Each row was made from one path, in order. Every step used is in the known rows, and no mark comes twice. Write each row's path.
Known rows:
s, e: [ 0.97  0.01  0.10  0.40  1.02  0.61 -1.26 -0.08 -1.63  0.40  1.15 -1.30
 -0.22 -2.51  1.66  2.00 -1.42 -0.66 -1.12 -1.56  0.97  0.63  1.35 -0.89
  0.24 -0.17 -2.09]
q, v: [ 0.50 -2.62 -0.60 -1.23  1.20  1.71  0.91  0.77 -1.43 -0.76  1.58  0.39
 -1.53  0.23  0.87  0.25 -0.17 -2.27  0.81  0.29 -1.13  0.45  0.46  0.69
  2.72 -0.33  2.41]
q, s, e, p: [-0.64 -0.73 -0.26  1.39  1.73  0.54 -0.66 -1.04 -2.92 -0.65  1.03  0.12
 -1.00 -1.36  1.24  3.12 -0.69 -3.56 -1.52 -4.57  0.36  2.46  1.00 -0.18
  0.68  1.13 -1.43]
s, e, p, y: [ 1.32  1.58  0.15  1.00  1.86  1.30 -2.51 -1.41  1.35 -0.76 -0.14 -0.27
 -1.10  0.18  0.36  3.50 -0.37  0.48  0.79 -3.02  1.06  2.10 -1.84  0.82
 -0.72 -1.39 -2.93]
y, p, v, q, s, e: [-0.38 -4.74  1.21  2.85  5.24  3.33 -0.43 -2.39 -4.14  0.87  2.63 -2.21
 -2.18 -2.99  3.66  2.25 -1.49 -4.06 -3.65 -2.05 -1.23  4.95  3.68 -0.30
 -2.28 -0.15  0.93]
v, q, s: [-2.23 -4.16 -0.40  0.78  0.31  1.12  0.82 -0.71 -0.88  0.61  0.58  0.60
 -1.23 -0.18 -0.12  0.91  0.71 -4.09 -4.55 -1.41 -0.59  1.47  2.83 -0.61
 -0.97  0.07  2.12]
v, p, e, j: [ 0.56 -1.70  1.48  0.81 -0.69  1.30 -0.54 -1.47  2.34 -1.34  1.01 -1.08
 -1.92  0.37 -0.27  2.67 -0.42 -0.64 -1.48 -2.70 -2.54 -0.29 -1.66  2.24
 -5.47  1.90  1.57]
e, s, q, v, p: [-2.02 -7.12 -1.96 -0.20  2.99  1.96  0.41 -1.32  1.75 -3.63  1.83  1.86
 -1.09 -0.28  1.03  3.31  2.72 -3.52 -3.21 -3.46 -2.70  0.52  0.72  0.36
 -0.66  1.86  3.66]
p, v, h, y: [ 2.11  0.42 -1.16  2.06 -1.77  1.39  0.50 -1.32  1.17 -0.27  0.82 -0.81
 -0.04 -0.60  1.04 -2.67  0.58 -0.13  4.93 -1.71 -0.50  1.81 -0.45  0.80
  2.32  0.01  0.79]
s, e, p, v: [ 1.44 -0.19  0.00  1.74  3.75  1.49 -1.61 -1.41 -1.62  0.59  1.89 -1.97
 -2.74 -1.26  2.94  1.26 -2.85 -0.71  0.45 -3.19 -1.61  2.23  0.44  1.24
  0.15  1.17 -0.47]
q, v, p: [-0.41 -2.53 -0.33 -0.40  1.29  1.87  0.60 -0.63  0.20 -2.20  2.13  0.00
 -3.29  0.33  1.57  2.72 -0.09 -1.93 -0.30 -0.73 -2.84  0.38 -0.60  2.35
  0.65  1.32  3.96]
q, s: [-0.95 -1.53 -0.58  1.11  0.00  0.04  1.08  0.07 -2.40  0.02  0.30  1.46
  0.57  0.20 -0.36  1.21  0.86 -3.18 -1.34 -1.40 -0.17  1.41  1.78 -1.02
  1.61  0.42  0.09]
v, h, y, p: [ 0.94  1.34  0.76  1.54 -1.53  1.11  0.15 -1.80  2.20 -3.33 -0.16 -0.98
  1.66 -2.04  0.45 -1.68  1.63  0.59  5.93 -1.00  1.73  2.58 -2.87  1.09
 -0.64 -0.82 -0.86]
s, q, v, h: [ 1.53 -5.46 -2.91 -0.82 -1.61  3.48  0.68 -0.08  0.54 -2.78  3.07  1.84
  0.31 -1.33  0.68 -1.81 -1.06 -1.89  1.65 -2.50 -1.49  0.68  0.30  1.04
 -1.36  0.61  2.39]
p, e: [ 1.20 -0.33  1.87 -0.11 -0.38  0.78 -0.36 -0.19 -1.31  1.56 -0.19 -0.65
  0.21  0.11 -0.54  1.15  0.64 -0.43  0.08 -1.24 -1.40 -0.17 -0.15 -0.79
  0.61 -0.10  0.47]
q, v, h, y, p, e, s: [ 2.10 -2.82  1.59  0.70  1.18  2.72  1.69 -1.07 -0.04 -3.07  0.32 -1.97
  1.47 -2.23 -0.25  0.70  4.53 -3.25  4.77 -3.11 -0.42  2.79 -1.41 -1.29
  4.26 -0.62  1.70]
e, p, y: [ 0.40  1.47  0.16  0.60  1.00  0.56 -1.25 -1.28  2.97 -0.99 -1.14  0.83
 -0.90  2.81 -1.05  1.60  0.90  1.27  2.03 -1.54  0.13  1.33 -2.89  1.60
 -1.03 -1.11 -0.88]
h, v: [ 0.04 -1.93  0.06  1.65  1.81 -0.12  0.62  0.39 -0.99 -0.46  0.62 -0.09
 -0.18  1.11  0.65 -1.76  2.13  0.56 -1.46  0.31 -0.88  1.04 -0.06  0.17
  0.32  1.15  1.21]
n, h, y, p, e: [ 0.80  1.62  2.10 -0.34 -0.45  0.68 -0.51 -0.79  1.33 -1.14  0.22 -1.29
  0.43 -1.04 -0.25 -0.58  2.72  0.58  5.39 -1.13 -0.74  2.78 -2.99  0.60
  0.75 -0.93 -0.97]
n, s, e: [ 0.04 -0.58 -0.35 -0.20  2.92  3.16 -0.17 -2.45 -2.02  1.92  2.42 -1.87
 -0.35 -3.16  0.71  2.50 -0.64 -1.82 -1.84 -2.82  1.43  1.31  3.73 -2.00
  1.86  0.68 -4.02]
q, s, e, p, v: [ 0.61 -1.62 -0.57  2.77  3.46  1.52 -0.46 -1.55 -3.82  0.64  2.05 -0.33
 -2.21 -1.11  2.76  2.78 -1.59 -3.70 -0.85 -4.66 -1.73  3.51  2.03  0.39
  1.68  1.50 -0.14]
v, h: [ 1.95 -0.03 -0.49  0.46 -3.21  0.85  0.63  0.05  1.32 -1.26  0.63 -1.05
  0.82 -1.99 -0.40 -1.54 -0.86  0.31  1.94 -1.36  0.05  0.22 -0.95  0.26
 -1.26  0.86 -0.60]
y, p: [-0.09  0.10  1.70  0.64  1.99  0.54 -0.45 -0.97 -0.37 -2.09  0.03 -1.09
  0.35 -0.83  0.75  0.29  0.15  0.46  1.65  0.82  0.51  1.76 -1.46  0.72
 -2.09 -0.45 -0.38]
v, q, s, e: [-1.23 -3.91 -0.21  1.06  1.33  2.05 -0.18 -1.06 -2.57  1.53  1.83 -0.47
 -1.40 -2.57  1.48  2.46 -0.48 -4.77 -5.47 -3.04  0.34  2.23  3.66 -1.61
 -1.08 -0.15  0.15]
y, p, e, s, q, v: [ 0.16 -6.81  1.26 -0.66  5.03  3.08  0.47 -1.17 -1.56 -2.09  1.25  0.64
  1.14 -1.06  0.52  2.32  3.15 -3.32 -0.51 -2.61 -2.06  2.02  0.76 -1.43
  0.04 -0.12  2.21]
q, s, e: [ 0.09 -1.23 -0.50  1.44  0.88  0.79 -0.03 -0.13 -3.89  0.66  1.37  0.17
  0.22 -2.27  0.96  3.06 -0.29 -3.98 -2.17 -3.01  0.45  2.06  2.78 -1.79
  1.79  0.36 -1.73]
n, s, q, v, h: [ 0.48 -6.13 -3.39 -1.59  0.33  5.92  1.59 -2.54  0.06 -1.33  4.47  1.38
  0.16 -2.04 -0.25 -1.07 -0.40 -3.30  0.62 -3.80 -0.90  1.45  2.74 -0.03
  0.74  1.41  0.09]

Write each row's path:
[ 1.83 -7.08  0.62 -0.07  1.78  3.87  1.01 -1.27 -0.30 -3.32  1.94 -0.23
  1.98 -2.70  0.14  0.85  2.36 -3.14  1.21 -3.98 -1.85  2.26 -0.25 -1.27
 -1.29  0.72  1.74]
y, p, e, s, q, v, h
[-0.01 -7.29 -0.40 -1.31  2.92  2.42  0.54 -0.27 -1.36 -0.35  1.31  1.78
  0.79 -0.04 -0.31  2.21  3.14 -4.22 -2.19 -3.27 -2.50  0.21  2.00 -2.16
  2.11  0.22  2.53]
p, e, s, q, v
[ 0.18  0.53  1.07  2.19  3.79  1.22 -0.23 -2.39 -0.31 -0.86  0.24 -0.50
 -0.31  0.38  2.32 -0.90  1.59  0.26  4.10  0.43 -0.09  3.29 -1.03  1.46
  1.32 -1.40  1.08]
h, y, p, v
[-0.45 -1.39 -0.75  1.06 -0.41 -0.26  0.54  0.10  2.51 -2.27  2.14 -1.07
 -2.68  0.18  0.68 -0.78  1.85  1.62 -0.96 -1.01 -3.65  1.79 -2.69  2.55
 -2.24  3.57  1.33]
n, h, v, p
[ 2.27 -2.32 -1.29 -0.67 -1.75  2.70  1.51  0.72 -0.30 -2.04  2.34 -0.43
 -0.79 -1.55  0.44 -1.35 -1.04 -1.92  2.60 -1.09 -1.05  0.58 -0.31  0.99
  1.57  0.54  1.88]
q, v, h
[-1.02 -6.12 -1.88  0.17  2.87  2.75 -0.14 -1.78  3.50 -3.04  1.13  3.03
 -0.71  1.50 -0.41  4.71  4.09 -2.45 -2.09 -3.27 -2.28  1.38 -0.58  0.31
 -0.59 -0.17  2.06]
e, s, q, v, p, y
[ 0.27 -7.35 -0.60 -0.46  1.08  3.92 -0.53 -1.95  1.78 -2.79  3.24  1.84
 -2.31  0.78  1.05  2.49 -0.85 -3.05 -1.70 -4.12 -4.14  0.14 -0.62  3.09
 -5.39  1.52  4.49]
s, q, v, p, e, j
[ 2.06  0.95  2.59  1.43 -2.28  1.78 -0.17 -2.00  0.72 -1.68 -0.46 -1.93
  1.83 -2.06 -0.31 -0.23  2.27  0.15  5.96 -2.22  0.34  2.31 -2.77 -0.07
 -0.30 -0.90 -0.17]
v, h, y, p, e
[-2.10 -5.95 -0.34  2.70  1.75  0.82  1.48 -0.63 -2.06  0.51  1.31  0.68
 -1.66  1.21  0.75 -0.92  3.13 -3.29 -5.82 -1.09 -1.57  2.60  2.93 -0.66
 -0.85  1.30  3.01]
h, v, q, s
[-0.92 -4.09 -0.26  3.46  3.89  2.10 -1.07 -2.04 -0.67 -0.08  1.41  0.49
 -2.36  1.28  1.14  2.49  2.55 -2.72 -5.01 -4.21 -0.44  4.57  0.65  0.28
 -1.52 -0.07  0.11]
h, v, q, s, e, p, y
[ 0.90 -0.38  1.58  1.67  3.92  1.44 -0.01 -1.45 -1.47 -0.36  0.93 -1.37
 -0.84 -0.46  2.26 -0.26 -0.83  0.58  1.87  0.85 -1.42  3.02 -0.26  1.24
 -1.08 -0.14  0.71]
y, p, v
[ 2.78 -0.69  0.92  2.32  0.62  2.52  0.44 -1.44 -0.38 -1.66  1.48 -2.61
  0.11 -2.13  1.64 -1.88 -1.68  0.83  3.86 -0.43 -1.40  3.27 -0.99  1.59
 -2.31  0.72  0.25]
y, p, v, h
[-0.91 -2.54 -0.24  1.82  2.14  2.36 -1.69 -2.34  0.48  0.17  0.57  0.69
 -1.98  0.16  0.48  4.38  0.55 -3.60 -3.65 -4.49  0.41  3.43  0.75  0.11
 -2.15 -1.48 -1.08]
v, q, s, e, p, y
[ 1.66 -0.54 -1.59  3.54 -0.24  1.77 -0.09 -2.66 -1.53 -1.21  1.85 -0.74
 -0.67 -2.14  2.04  0.93 -0.11 -3.72  3.35 -6.69 -0.30  4.37  0.54  0.59
  3.06  1.15 -0.55]
q, s, e, p, v, h, y
[ 0.54 -1.55  1.87  0.35  1.30  0.10  0.63 -0.01 -0.90  0.84 -1.30 -1.09
  1.40 -0.43 -1.42  2.28  3.36 -1.87 -1.85 -2.21 -0.97 -0.23  0.95 -2.87
  2.20  0.66 -0.50]
p, e, s
[ 1.87 -7.11 -1.19 -0.61 -0.55  3.56  1.26 -0.19 -0.14 -1.62  1.99  0.76
  1.78 -1.92 -0.54  0.58  2.22 -3.85 -0.27 -4.76 -2.37  0.51  1.23 -1.82
  0.82  1.22  2.17]
p, e, s, q, v, h
[ 0.32 -0.22  2.08  0.70 -0.98  1.17 -0.72 -1.53  0.43  0.27  0.03 -0.93
 -1.46 -0.15  0.06  3.80  1.01 -0.32 -1.07 -2.48 -3.04 -0.37 -1.19  0.59
 -1.85  1.62  1.91]
v, p, e
[ 0.36 -4.15  1.48  0.16  2.28  2.03  1.06 -0.61 -0.57 -1.29  0.95 -0.91
 -1.84 -0.32  0.02  4.84  3.10 -3.66 -2.57 -3.18 -3.75  0.16 -0.05 -0.46
  2.90  2.05  3.80]
q, v, p, e, s
[ 0.51 -4.29 -1.68  0.10  0.34  3.42  0.32 -2.19  1.66 -4.65  2.38  1.61
  1.01 -1.54  1.44 -2.07  1.27 -1.60  5.49 -2.22  0.47  2.93 -1.80  1.85
 -0.85 -1.04  2.16]
s, q, v, h, y, p
[-0.26 -3.45  0.18  0.87  2.01  2.24 -0.13 -1.21  0.06  2.00  1.55 -1.41
 -2.84  0.22  2.04 -1.09 -1.25 -0.86 -2.97 -0.18 -2.36  1.26  2.41  0.97
 -2.01  0.06  3.06]
p, v, q
[-0.81 -5.89  0.86  0.05  4.57  2.64  0.15 -2.23 -0.39 -2.56  0.66  1.48
  1.65 -0.57  0.67  1.96  5.35 -3.93  2.13 -3.19 -0.62  2.44 -0.02 -1.40
  2.95 -1.40  2.53]
h, y, p, e, s, q, v
[ 3.31 -0.03 -0.57  2.20  0.37  2.17 -1.22 -1.57 -0.32 -0.52  2.46 -2.65
 -1.81 -2.65  2.54  0.11 -3.60 -0.30  2.39 -4.68 -1.41  2.50 -0.34  1.48
 -1.44  1.99 -1.06]
s, e, p, v, h
[-0.20 -5.78 -1.72  0.47  1.82  2.57  1.21 -1.95  2.31 -5.39  1.38  0.94
  2.12 -2.16  0.55 -0.99  3.74 -3.08  3.83 -3.08  0.75  2.90 -0.48 -0.03
  0.76 -0.45  1.23]
e, s, q, v, h, y, p
[-1.00 -3.67  1.07  3.26  4.94  3.13 -0.60 -3.46 -2.78  0.44  2.01 -1.10
 -1.57 -2.31  3.81  1.64  0.86 -4.58 -1.05 -2.81  0.03  5.53  2.90 -0.26
  0.59 -1.47  1.00]
h, y, p, v, q, s, e
[-1.41 -4.53 -1.22  1.83  2.41  1.03 -0.06 -0.32 -0.58 -1.05  3.15 -1.14
 -3.43 -1.37  1.63 -0.54  0.70 -3.03 -4.54 -4.66 -2.10  4.39  1.07  0.97
 -2.06  2.97  0.33]
n, h, v, q, s, e, p
[-0.71 -5.27 -1.27  1.62  1.60  1.20  0.61  0.47 -1.66  0.34  3.44 -0.94
 -2.42 -2.27  1.36 -0.93  0.94 -3.62 -5.15 -2.84 -1.67  4.11  2.95 -0.44
 -1.09  1.90  0.05]
n, h, v, q, s, e
[ 0.13 -2.96 -0.90  1.90  1.07  1.05  0.14 -0.31 -1.83 -1.04  2.09  0.32
 -0.26 -1.86  0.98  1.97 -1.89 -3.91 -2.70 -3.34  0.95  1.96  2.45 -0.05
 -2.16  0.48 -2.12]
q, s, e, j
[-0.86 -1.80  0.29  2.54  0.98  0.04  0.06 -1.13  0.75 -1.48  1.00 -0.58
 -2.01  1.10  1.35  0.76  2.40  0.98 -2.28 -0.88 -2.45  0.90 -1.57  1.58
 -1.80  2.89  2.87]
h, v, p
[-0.76 -3.43 -0.25  0.98  5.89  4.95 -1.10 -4.94 -0.86  2.65  3.54 -3.14
 -4.33 -1.95  2.85  1.56 -2.34 -2.54 -3.80 -4.46 -1.28  3.00  4.37  0.40
 -0.90  1.78 -0.58]
n, s, e, p, v, q
[-1.32 -5.64 -1.94 -0.85  1.27  2.81 -0.39 -1.67  1.10 -2.95  2.92  2.40
 -2.34  0.37  1.80  2.06 -0.06 -2.21 -1.50 -2.29 -3.21  0.37 -0.16  2.17
 -2.33  1.22  4.25]
s, q, v, p
[ 0.03 -4.99 -0.44  2.36  3.36  3.18 -0.23 -1.34 -3.88  2.64  2.66 -0.99
 -2.45 -2.09  2.85  1.93 -1.49 -4.77 -5.00 -3.15 -1.94  3.30  5.15 -1.08
 -0.07  0.20  1.24]
p, v, q, s, e
[-1.06 -6.91 -2.44 -1.04  3.60  1.59  0.96 -0.18  0.01 -1.96  1.61  2.40
  0.58 -0.12  0.29  1.01  2.29 -3.59 -2.31 -2.23 -0.92  0.31  2.06 -0.99
  1.63  0.48  1.97]
e, s, q, v
[ 0.35  0.16 -0.34  1.95  1.73  1.26 -1.36 -1.40 -0.92 -0.31  0.06  1.37
 -0.36  0.33 -0.21  4.76  0.70 -2.70 -0.47 -4.38  0.83  3.42 -0.22 -0.13
  0.62 -1.14 -2.78]
q, s, e, p, y
[ 0.36 -2.14  2.02  2.27  0.65  1.04 -0.28 -1.39 -0.77 -0.06  0.59 -1.25
 -1.69  1.18  0.75  1.85  3.14  0.42 -2.51 -2.25 -3.82  0.81 -1.66  0.56
 -1.26  2.81  3.33]
h, v, p, e
[ 2.70  1.07 -0.96  2.59  0.20  1.86 -1.20 -2.47  0.77 -0.96  1.66 -2.08
 -1.36 -2.06  2.75 -0.31 -1.37 -0.53  4.90 -5.44 -0.17  3.01 -0.89  1.60
  1.55  0.70 -0.74]
s, e, p, v, h, y
[-1.34 -5.79 -0.36  2.94  2.94  1.70  0.28 -0.87 -3.53  1.08  2.33 -0.61
 -1.76 -1.41  2.19  1.03  1.53 -4.25 -6.98 -2.69 -0.51  3.02  3.96 -1.42
 -0.41  1.23  1.22]
h, v, q, s, e
[-0.90 -2.94  0.47 -0.48  1.50  0.64 -0.40 -1.71  2.90 -2.52  0.00  0.57
  2.57 -1.50 -0.94  0.21  5.11 -0.84  2.65 -3.69 -0.71  2.90 -1.54 -1.20
 -0.43 -0.35 -1.06]
n, h, y, p, e, s, q
[ 0.34 -3.63  0.75  1.33 -0.15  1.59 -0.11 -3.03  2.36 -3.02 -0.58  0.04
  4.10 -2.51 -0.83  0.33  4.80 -1.51  3.12 -4.79  0.56  2.24 -1.47 -1.67
 -1.44 -0.33 -0.51]
v, h, y, p, e, s, q
[-1.23 -4.84  1.27  2.83  4.16  2.82  0.75 -2.21 -2.34  0.28  1.55 -0.82
 -2.02 -0.49  2.07  0.16 -0.24 -3.71 -2.65 -0.63 -2.13  4.44  2.70  0.44
 -2.33  0.06  2.90]
y, p, v, q, s
[-1.82 -4.99 -0.29  3.13  3.98  1.30 -0.34 -1.82 -2.49 -0.40  2.07 -0.74
 -2.96 -0.52  2.24  1.20  1.02 -3.98 -6.34 -4.39 -0.74  3.62  2.21  0.10
 -1.60  2.21  1.63]
h, v, q, s, e, p
[-1.66 -4.09 -0.50  2.15  2.78  1.89  0.31 -2.26 -1.16  0.75  1.27  0.17
 -3.50  1.52  1.59  0.24 -0.54 -3.86 -3.43 -3.17 -2.87  3.04  2.23  1.35
 -1.37  1.31  3.56]
e, p, v, q, s
[-0.70 -1.51  0.41  0.69  2.34  1.86 -0.32 -1.86  2.99 -0.56  1.85 -2.05
 -2.46 -0.57  2.17 -2.77  0.56  0.12  2.94  0.03 -1.91  4.38 -0.56  2.49
 -2.04 -0.82  1.52]
n, h, y, p, v, q
